What can hang from each mark
Z269: Z329 Z403 Z709
Z329: Z269
Z930: Z269 Z521
Z279: Z759
Z499: Z632
Z265: Z499
Z403: Z269 Z759
Z488: Z499
Z759: Z279 Z403 Z632 Z641

Every row comes from one small tree of marks. The marks that hang from a mark follow it in brackets, in the order of their numbers. Every link used is in the known rows. Which tree was each row made from?
(in the rows, 128 means zero)
Known rows
Z759[Z641]: [100 152 112 148 126  99 111 151 134 168 140 104 130 140 116 125 106 123
 122 158 118 169 137 128 163 116 151 123 112 144 150 126  89 134 120 106
 137 171 108 125 134 166 170 142  84 130 142 131 181 127 146 111 163 115
 122 104 158 159 102]
Z488[Z499[Z632]]: [139 131 146  82 172 123 127  69 179 157 117  94 120 101 142 111 103 106
  97 109 120  99 142  60 189 156 160 141 106  59 143 103  90 131 124 117
 180 190 116 125 133 188 169 143 129 106 110 121 169 153 159  50 132 105
 122 131 127 215 122]
Z930[Z269[Z709] Z521]: [159 113 116 111 141 152 108 109  96 138  70 216 138 123 140 160 104 158
 168 154  95 119 162 111 125 121 128 128 150 125 173  81  67 164 140  99
 133 188 160 167 177 154 128 188  87 137 140 114 138 131 109  73  84  75
  85 132 105 182 124]
Z279[Z759[Z641]]: [ 95 145 126 161 128  95 109 175 113 165 134 111 127 167 141 136  96 123
 140 196 131 167 129 144 128  97 159 105 107 145 143 130  83 138  87  79
 165 154 119 125 145 175 180 127  87 121 128 156 193 122 172 110 143 138
  67 121 172 139 111]
Z329[Z269[Z403[Z759[Z279]] Z709]]: [100  85 159 131  79 137 122 126  90  77 127 162 120 131 147 165 117 137
 126 126 140  95 110 102 111 186 121 123 107  99 155 141 132 101 165 147
 104  88 176  95 102 100 101 119 147 113 102 105 113 106  99 129 100 114
 110 149  97  93 148]
Z269[Z329]: [152 163 132  77 155 133 122 121 218 151 132 116  85 146 139  95 148 120
 162  78 131 137 145 151 173 108 143 106 126 147 101 116 102 127 127 144
 141 157  84 144 161 155 151 128 160 124 177 153 112 153 136 119 148 121
 162  96 154 169 110]
Z499[Z632]: [157 129 123  85 150 120 119  84 178 180 148 137 143 127 161  90 126  95
 121 142  97 123 147  90 194 145 126 108  95  96 136  81  95 128 147  81
 154 160 101 132 168 183 161 146 132 110 112 112 143 145 171  71 129  98
 100 129 134 197 118]
Z759[Z403[Z269[Z329]]]: [154 177 109 114 163 124 167 112 215 122 105 104 128 112 120  77 169 103
 141  45 154 133 123 137 104  97  93 150 143 136 124 153 149 152 111 164
 120 119 154 111 115 122 109 103 169 126 174 133 105 124 119 171 155 127
 188 101 141 105 138]
Z759[Z279 Z403]: [106 154 130  90 145 106 146  97 149 133 141  83 149 107 118 148 102 133
  81 113 150 163 104 131 120 133 119 129 111  95 109 107 120  99 133 117
 128  90 147  64 135 158 128 105 118 115 105 110 113 155 142 117 160 100
 154  83 165 158 104]
Z930[Z269[Z329 Z403 Z709] Z521]: [153  94 114  91 156 152 123 105 142 122  67 248  92 134 165 110 152 171
 217  81  92 106 154 149  97  97  84 119 178 117 156  61 137 155 114 168
 111 169 144 210 160 105 108 188 128 124 159 137 101 156 101 108 112 123
  82 106  85 164 129]
Z269[Z403[Z759[Z632 Z641]]]: [106  89 113 181 102 121 124 163  79 152 159 105 129 148 107 115 118 113
 102 171 109 123 135 144 139 117 139 127 127 152 126 131 168 138 122 116
 130 122 100 139  98 111 117 120  85 131  98 130 149 118 122 174 131 161
 104 174 125  98 137]
Z488[Z499]: [133 144 156  98 162 128 109 115 182 134 109  85 105 114 117 138  88 133
  99  91 141 115 131  94 170 156 185 136 116 100 141 141  63 136 119 135
 187 194 115 117 103 185 170 126 114 117 138 137 170 142 123  92 136  94
 165 108 132 196 118]
Z759[Z403 Z632 Z641]: [101 165  77 163 110 121 143 142 109 167 162  53 155  99  98 107 108 120
  83 161 130 163 126 149 112 103 124 170 157 131 133 133 180 130  96 122
 118 107 106 112 122 130 128  75  57 139  79 120 133 142 141 139 162 131
 126 107 163 163 123]
Z329[Z269[Z403[Z759[Z641]] Z709]]: [ 82  83 124 207  66 115 109 182  71 113 136 172 118 149 121 145 121 128
 156 143 110 139 122 102 121 157 131 142 131 120 206 154 158 143 128 160
  82 118 165 151  90 101 120 122  98 124 103 109 161  97 100 146  98 146
  91 157  93  92 155]
Z759[Z279 Z403 Z632]: [120 168 118  92 130 132 152  80 124 131 155  45 169  86 129 140 104 135
  48 137 155 131 131 135 100 118 119 142 138 103  92 121 163  87 123 111
 140  77 122  64 131 126 112  68 109 126  78 117  88 161 145 116 161  98
 144  97 156 167 120]
Z269[Z329 Z709]: [137 159 135  93 147 158 112 122 175 133 127 147  97 117 140 119 149 149
 184  91 116 147 125 137 152 133 136 132 138 142 106 111 109 103 126 150
 123 152  93 172 168 135 184 137 166 128 137 160  91 152 140  92 118 110
 159  76 129 189 110]
Z930[Z269[Z403[Z759] Z709] Z521]: [149  42 135 136 129 133 116 135  75 141  83 252 129 160 127 159 120 149
 169 145  88  89 151 111 111 123 102 118 135 122 171  76 100 170 152 115
 118 152 178 170 144 129  99 201  95 128 134 107 134 118  79 136  65 117
  72 178  84 115 146]
Z403[Z269[Z329 Z709] Z759[Z279]]: [148 142 153 102 127 125 153 126 134  68 113 131 145 100 112 168 168 135
 131 119 146 124 107 116 116 136 128 130 104 131  79 169 103  95 175 124
 135 101 142  90 150  97 121 144 207 143 174 130 106  88 133 118 110 143
 186 133 112  58 115]
Z269[Z403[Z759[Z632 Z641]] Z709]: [ 92  83 126 193  83 138 118 176  50 135 161 134 143 131 107 138 112 148
 126 178 102 134 113 126 118 139 127 147 151 141 129 136 178 121 118 126
 102 111 105 166 112  95 138 124  86 138  68 123 133 123 117 138  97 156
  97 147 101 118 147]
Z403[Z269 Z759[Z279 Z641]]: [118 135 117 162 108  67 140 157  72  98 128  81 180 125  85 174 134 104
  74 191 134 151 122 117 126 119 141 115  82 140 135 181  90 130 157  83
 153 125 159  44 135 125 104 148 127 147 166 103 195  68 146 137 151 154
 152 157 146  30  98]
Z329[Z269[Z403]]: [135 116 131 127 121 145 115 113 162 125 114 144  95 153 159  89 110 105
 144  75 139 103 152 118 140 159 118 112 128 127 190 131 122 148 118 160
 109 153 145 132  78 130  98 110 124  97 131 129 136 142  98 142 153  98
 101 129 107 148 159]
Z269[Z329 Z403[Z759[Z641]] Z709]: [ 84 103 136 161 102 114 123 185 119 126 147 177  97 147 103 121 159 148
 195 115  89 163 103 145 129 120 117 134 133 145 126 116 164 127 120 173
  99 126 114 184 133  97 164 158 131 122 131 142 126 128 129 159 104 178
 123 114 124  98 126]
Z269[Z329 Z403[Z759[Z632]] Z709]: [143 102 148 123 116 175 135 130 135 120 152 156  97 133 136 111 165 146
 163 104 112  95 116 148 129 138 123 136 153 142  71 122 189 100 129 163
 118 101  90 183 120  83 125 116 173 131 104 149  66 144 109 154  89 157
 139 146  93 126 149]
Z930[Z269[Z329 Z709]]: [165 143 102 100 152 146 115 121 159 103 103 192  98 133 158 101 166 139
 192  95 132 122 155 127 136 124 151 146 165 135 124 122  84 141 147 142
 112 162 106 185 177 133 154 171 161 149 182 132  96 134 133  91 119 105
 124 102 109 162 140]
Z269[Z403 Z709]: [116 105 168 119 145 151  95 132 138 137 115 175 125 130 136 124 107 156
 174  95 112 148 114 118 131 163 110 122 130 133 143 102 125 123 117 144
 108 149 122 186 117 135 168 150 124 110  79 138 101 152 124 104 114  98
 107  92 103 175 140]
Z265[Z499]: [136 153 160  91 131 138 108  86 152 175 127 121 113 105 142 137 108 119
  76 143 161 145 120 126 174 138 171 124 127 137 117  97  60 142 141 129
 112 178 116 129 125 182 132 125  98 123 144 124 166 156 137 129 114 113
 137  96 155 209  97]

Write each row's tree
[ 86 115 122 138  97  73 127 154  82 131 157  86 136 134  91 180 113 123
  75 187 118 160 123 128 158 125 162 105  83 123 120 140  88 111 170  79
 143 123 124  61 155 152 133 152  97 140 143 116 181 106 160 133 138 140
 136 141 171  80  82] : Z403[Z759[Z279 Z641]]
[145  60 137 153 127 127 120 159  95  94 120 230 121 163 139 110 140 141
 161 131 125 103 147 110 144 153 139 122 132 131 148 114  94 162 157 129
  96 137 154 166 123 137 126 186 137 138 143 103 116 116  92 148  71 115
  90 173  88  93 165] : Z930[Z269[Z403[Z759] Z709]]
[118 114 141 139 103 167 103 120 129 112 101 173 112 139 167 117 109 143
 172  87 129 117 127 104 116 174 117 137 136 113 195 130 139 136 127 168
  88 140 154 168  84 117 128 115 131 110  93 122 109 133  97 113 118  87
  94 112  81 169 161] : Z329[Z269[Z403 Z709]]
[ 71  87 141 149 102  65 131 160  90 118 146 107 122 144  98 151 110 138
  96 160 115 153 110 140 135 131 122  91  95 114 128 122 129 110 148 122
 134 117 143  83 111 123 114 159 100 120 123 124 171 124 137 154 153 162
 109 151 150  71 100] : Z269[Z403[Z759[Z279 Z641]]]
[163 202  87  82 152 132 179  64 160  89 118  46 158  62 138 118 168 108
  76  77 171 116 114 149  63  90  88 149 154 118  74 161 199 102 109 148
 126  73 127  70 121  74  72  66 168 142 138 131  77 133 138 144 178 135
 189  98 148 110 133] : Z759[Z279 Z403[Z269[Z329]] Z632]
[ 84  85 132 175 107  84 115 181 111 154 148 142 111 171 102 117 117 114
 125 146 106 156 127 135 160 122 129 105 104 143 152 122 124 149 124 119
 124 145 126 131  98 144 135 153  88 119 126 117 175 121 115 184 130 162
 111 160 139  87 130] : Z269[Z403[Z759[Z641]]]
[169 129 101  85 153 153 121 106 144 134  80 220 100 119 152 135 135 161
 202 115  93 103 163 136 115 102 116 128 167 125 148  88 100 148 136 139
 126 180 138 184 199 132 125 178 128 137 180 140 116 138 119  82  98  99
 101 112 102 178 113] : Z930[Z269[Z329 Z709] Z521]
[ 88 166  93 175 123 124 135 152  90 166 155  62 156 134 135 122  93 119
 101 196 150 156 113 150  77  84 132 148 150 124 125 131 179 129  52  96
 138  93 125 123 127 141 147  67  64 131  75 149 146 144 167 139 147 144
  72 120 172 138 130] : Z279[Z759[Z403 Z632 Z641]]
[112 118 106 159 107 130 141 157 123 136 163 101  91 149 114  94 167 114
 135 127 112 122 138 170 137  97 126 110 150 148  91 136 199 126 105 153
 123 116  73 154 111  87 110 119 125 136 141 145 126 136 125 185 147 204
 124 150 137  90 131] : Z269[Z329 Z403[Z759[Z632 Z641]]]
[132 183 125 101 147 126 171  93 150  65 107 109 160  61 117 148 163 147
 134  72 152 152  78 127  68 121  78 163 139 108  98 149 167 106 121 168
 110  79 164  99 141  87 111 108 186 133 132 124  79 122 150 115 148 118
 181  58 127 119 124] : Z759[Z279 Z403[Z269[Z329 Z709]]]
[126 126 156 104 144 159 113 121 180 119 123 176  86 127 147 101 147 165
 209  59 113 140 111 142 124 135 101 120 149 139 112  90 150 113 117 188
 106 140 104 203 127 115 161 147 160 111 120 155  82 159 116 115 123 119
 126  77 107 176 130] : Z269[Z329 Z403 Z709]
[110  77 179 105 126  97 126 133 127 118 146 133 118 157 121 152 120 128
  94 119 136 118 120 131 150 146 128  81  82 114 103 114 109 103 159 111
 133 111 138  80 114 139 111 157 142 113 131 121 129 136 124 158 124 122
 131 153 137  85 114] : Z269[Z403[Z759[Z279]]]
[183 162 117  92 127 139 164 100 133  82 128  75 149 108 125 137 173  93
  74 134 159  90 134 145 121 104 133 121 116 141  47 179 131 104 161 108
 162 100 112  61 138  83  72  99 204 159 180 127 103  92 135 147 142 158
 198 171 135  57 114] : Z403[Z269[Z329] Z759[Z279 Z632]]
[158 134 141 139 107 157 138 111  53  73 123  88 208  84 115 183 128 131
  76 186 141 101 114  95 102 147 130 146 110 137  88 174 118  93 177  76
 141  81 138  78 130  91 103 108 167 154 104 111 104  76 131 105  95 115
 167 171 101  85 133] : Z403[Z269[Z709] Z759[Z279 Z632]]
[178 192  86 117 158 160 165  87 185 120 115  69 145  91 129  78 167 100
 116  72 161 117 131 138  89  99 103 165 166 150 100 168 187 140  93 153
 128  99 119 120 106  96  81  62 164 137 145 140  88 130 116 163 161 133
 183 113 137 119 152] : Z759[Z403[Z269[Z329]] Z632]
[120 165 139 122 140 124 148  98 113  85 103 108 196  71 111 171 116 152
 103 115 156 153  87 103  68 147  91 162 116 102 130 154 133 112 131 133
 104  80 186  79 122 120 120 114 147 131  92 105 103 105 132 102 128  87
 153  80 120 122 133] : Z759[Z279 Z403[Z269[Z709]]]
[135 153 126 121 146 151 137 123 138 163 148  83 145 138 153 114 103 119
  94 162 163 122 126 145  85 107 137 137 143 120  97 122 152 122  66  90
 159  91 124 115 120 155 141  54 107 121  73 147 102 153 142 140 122 118
 101 127 164 150 140] : Z279[Z759[Z403 Z632]]
[109 164 107 161 124 131 106 161  85 159 144  70 140 147 148 132  98 123
 108 229 133 131 139 152 113  87 166 125 138 145 122 140 125 130  77  74
 162 130  85 131 140 140 161  92  93 137  97 158 167 127 171 107 142 146
  74 136 164 152 112] : Z279[Z759[Z632 Z641]]
[137  93 163 107 147 122 133 143 193 138 141 165  66 172 123  91 168 122
 170  61 129 111 132 151 163 128 121  96 112 149  97 116 133 130 137 155
 127 134 112 140 120 131 119 147 170 115 174 145 111 153 102 187 118 157
 156 155 132  82 134] : Z269[Z329 Z403[Z759]]
[ 92  92 110 185  78 100 118 178 104 129 141 141 102 181 124 110 119  91
 131 136 126 121 143 125 133 141 136 120 114 123 208 151 143 160 123 146
 111 133 160 111  76 119  95 126  87 116 141 113 185 102 101 175 132 157
  97 179 115  64 147] : Z329[Z269[Z403[Z759[Z641]]]]
[188 133 130 140 123 147 130 122 106 135 129  88 172 132 113 121 138  87
  80 162 139  87 154 111 142 129 142 139 111 159 113 177 105 154 147  69
 157 122 125  93 107 126  88  98 157 150 149 109 138  80 109 151 108 119
 166 201 119  69 148] : Z403[Z269 Z759[Z632]]
